In the rows, 128 means zero.
Known rows, with every step that occurs:
zuvat, vapo, fovoz, ferom: [112, 116,  94, 128,  87, 117, 124, 111, 156, 114,  82, 169, 123, 132, 122,
 109, 154, 103, 134]
fovoz, ferom: [126, 124, 118, 114, 128, 135, 137, 118, 115, 125, 105, 145, 102, 145, 130,
 138, 130, 116, 145]
gamom, vapo: [106, 117, 132, 117, 133, 124, 115, 148, 148, 124, 122, 117, 155,  83, 138,
 120, 126, 114, 121]
zuvat, vapo, fovoz, ferom, duto: [115, 102,  79, 125,  79, 118, 128, 119, 157, 108,  70, 166, 107, 137, 133,
 115, 154, 104, 128]
fovoz, ferom, kotelaf: [136, 111,  91, 111, 109, 149, 140, 139, 107, 117,  93, 137,  86, 141, 127,
 135, 130, 116, 140]
duto, gamom, vapo: [111, 135, 102, 110, 137, 146, 112, 181, 142,  99, 122, 132, 161, 106, 133,
 130, 112, 130, 121]
fovoz, zogige: [128, 114, 138, 120, 129, 155, 145, 118, 120, 124, 126, 154,  95, 140, 133,
 128, 131, 117, 132]
zuvat, vapo, fovoz, zogige: [112, 109, 107, 131,  88, 131, 129, 111, 160, 113,  96, 175, 116, 128, 125,
 103, 155, 104, 125]
duto, ferom, kotelaf: [151, 106,  75,  97, 140, 152, 142, 174, 115, 103, 105, 138,  97, 150, 118,
 122, 133, 133, 123]
vapo, fovoz: [130, 134,  79, 132, 139, 116, 130,  91, 150, 119, 110, 158, 126, 101, 134,
 121, 135, 117, 121]
gamom, ferom, zuvat: [117, 110,  86, 119, 151, 139, 114, 131, 120, 138, 129, 110,  98, 113, 145,
 132, 105, 111, 111]
zuvat, vapo, fovoz: [113, 117, 101, 137,  87, 114, 118, 117, 164, 116,  97, 157, 138, 121, 122,
 104, 154, 112, 122]
ferom, zuvat, vapo, fovoz: [125,  94,  75, 134,  65, 117, 104, 126, 158, 135, 117, 140, 138, 126, 139,
 116, 137,  97, 109]
kotelaf, ferom, duto, gamom, vapo: [130, 103,  34, 101, 150, 147, 130, 184, 151, 103, 105, 108, 117, 131, 166,
 137, 136, 129, 110]
duto, ferom: [141, 118, 102,  99, 159, 139, 140, 152, 123, 109, 117, 148, 114, 154, 120,
 125, 133, 130, 129]
ferom, fovoz, zogige: [131,  88,  95, 140, 140, 141, 154, 128, 131, 116, 109, 126, 107, 140, 146,
 137, 124,  95, 119]
vapo, zuvat: [126, 114, 111, 122,  96, 129, 112, 118, 146, 115, 129, 150, 120, 109, 127,
 127, 126, 122, 129]
kotelaf, ferom, zuvat: [144,  98,  50, 116, 133, 134, 121, 143, 141, 141, 140, 101, 121, 141, 160,
 134, 138, 111, 112]

Rows:
[141, 110,  35, 107, 148, 148, 137, 175, 141, 106, 108, 113, 103, 154, 160,
 142, 137, 136, 114]
kotelaf, ferom, duto, gamom
[122,  93, 100, 116,  75, 132, 116, 134, 127, 134, 105, 140, 112, 158, 135,
 131, 134,  96, 135]
fovoz, ferom, zuvat, vapo
[118, 101,  69,  95, 107, 148, 125, 159, 134,  92,  81, 155,  96, 129, 147,
 148, 118, 117, 134]
fovoz, ferom, duto, gamom, vapo, zuvat
[133, 116,  77, 115, 117, 146, 132, 174, 128, 100, 103, 132, 108, 148, 146,
 145, 116, 141, 116]
ferom, duto, gamom
[105, 105, 118, 113, 107, 125, 102, 140, 162, 112, 123, 134, 148,  67, 137,
 120, 126, 109, 123]
gamom, vapo, zuvat
[133, 122,  37, 112, 132, 132, 141, 112, 140,  98,  75, 175,  93, 128, 145,
 141, 128, 116, 127]
vapo, fovoz, ferom, duto, gamom
[118, 107,  79, 126,  75, 126, 126, 124, 150, 108,  75, 164, 111, 129, 122,
 108, 154, 104, 130]
zuvat, vapo, fovoz, ferom, kotelaf
[111, 122,  72, 113, 128, 154, 105, 176, 129, 109, 118, 130, 123, 138, 134,
 131, 105, 124, 113]
duto, gamom, ferom, zuvat, vapo
[111, 136,  65, 105, 144, 142, 119, 152, 148,  91,  98, 160, 148,  99, 138,
 132, 118, 117, 125]
duto, gamom, vapo, fovoz, ferom
[115, 111,  64, 120,  81, 129, 126, 138, 156,  96,  69, 172, 114, 144, 131,
 120, 147, 112, 127]
zuvat, vapo, fovoz, ferom, duto, gamom
[115, 112,  88, 115, 163, 139, 134, 138, 121, 119,  99, 115,  74, 117, 147,
 133, 113, 128, 114]
gamom, ferom, duto
[134,  91,  32, 122, 106, 124, 115, 138, 163, 132, 119, 120, 128, 137, 156,
 118, 155, 100, 108]
kotelaf, ferom, zuvat, vapo, fovoz
[131, 104,  94, 109, 117, 136, 144, 131, 117, 118,  86, 141,  78, 153, 145,
 146, 129, 118, 138]
fovoz, ferom, duto
[117, 129,  61, 124, 176, 151, 130, 167, 124,  96, 107, 119, 120, 129, 138,
 142,  98, 124, 114]
duto, gamom, ferom, fovoz
[108, 103,  68, 124, 124, 129, 107, 123, 144, 131, 109, 128, 106, 109, 141,
 116, 122, 101, 107]
gamom, ferom, zuvat, vapo, fovoz
[130, 114,  77, 103, 120, 150, 141, 154, 115, 102,  84, 149,  87, 161, 143,
 152, 121, 126, 137]
fovoz, ferom, duto, gamom
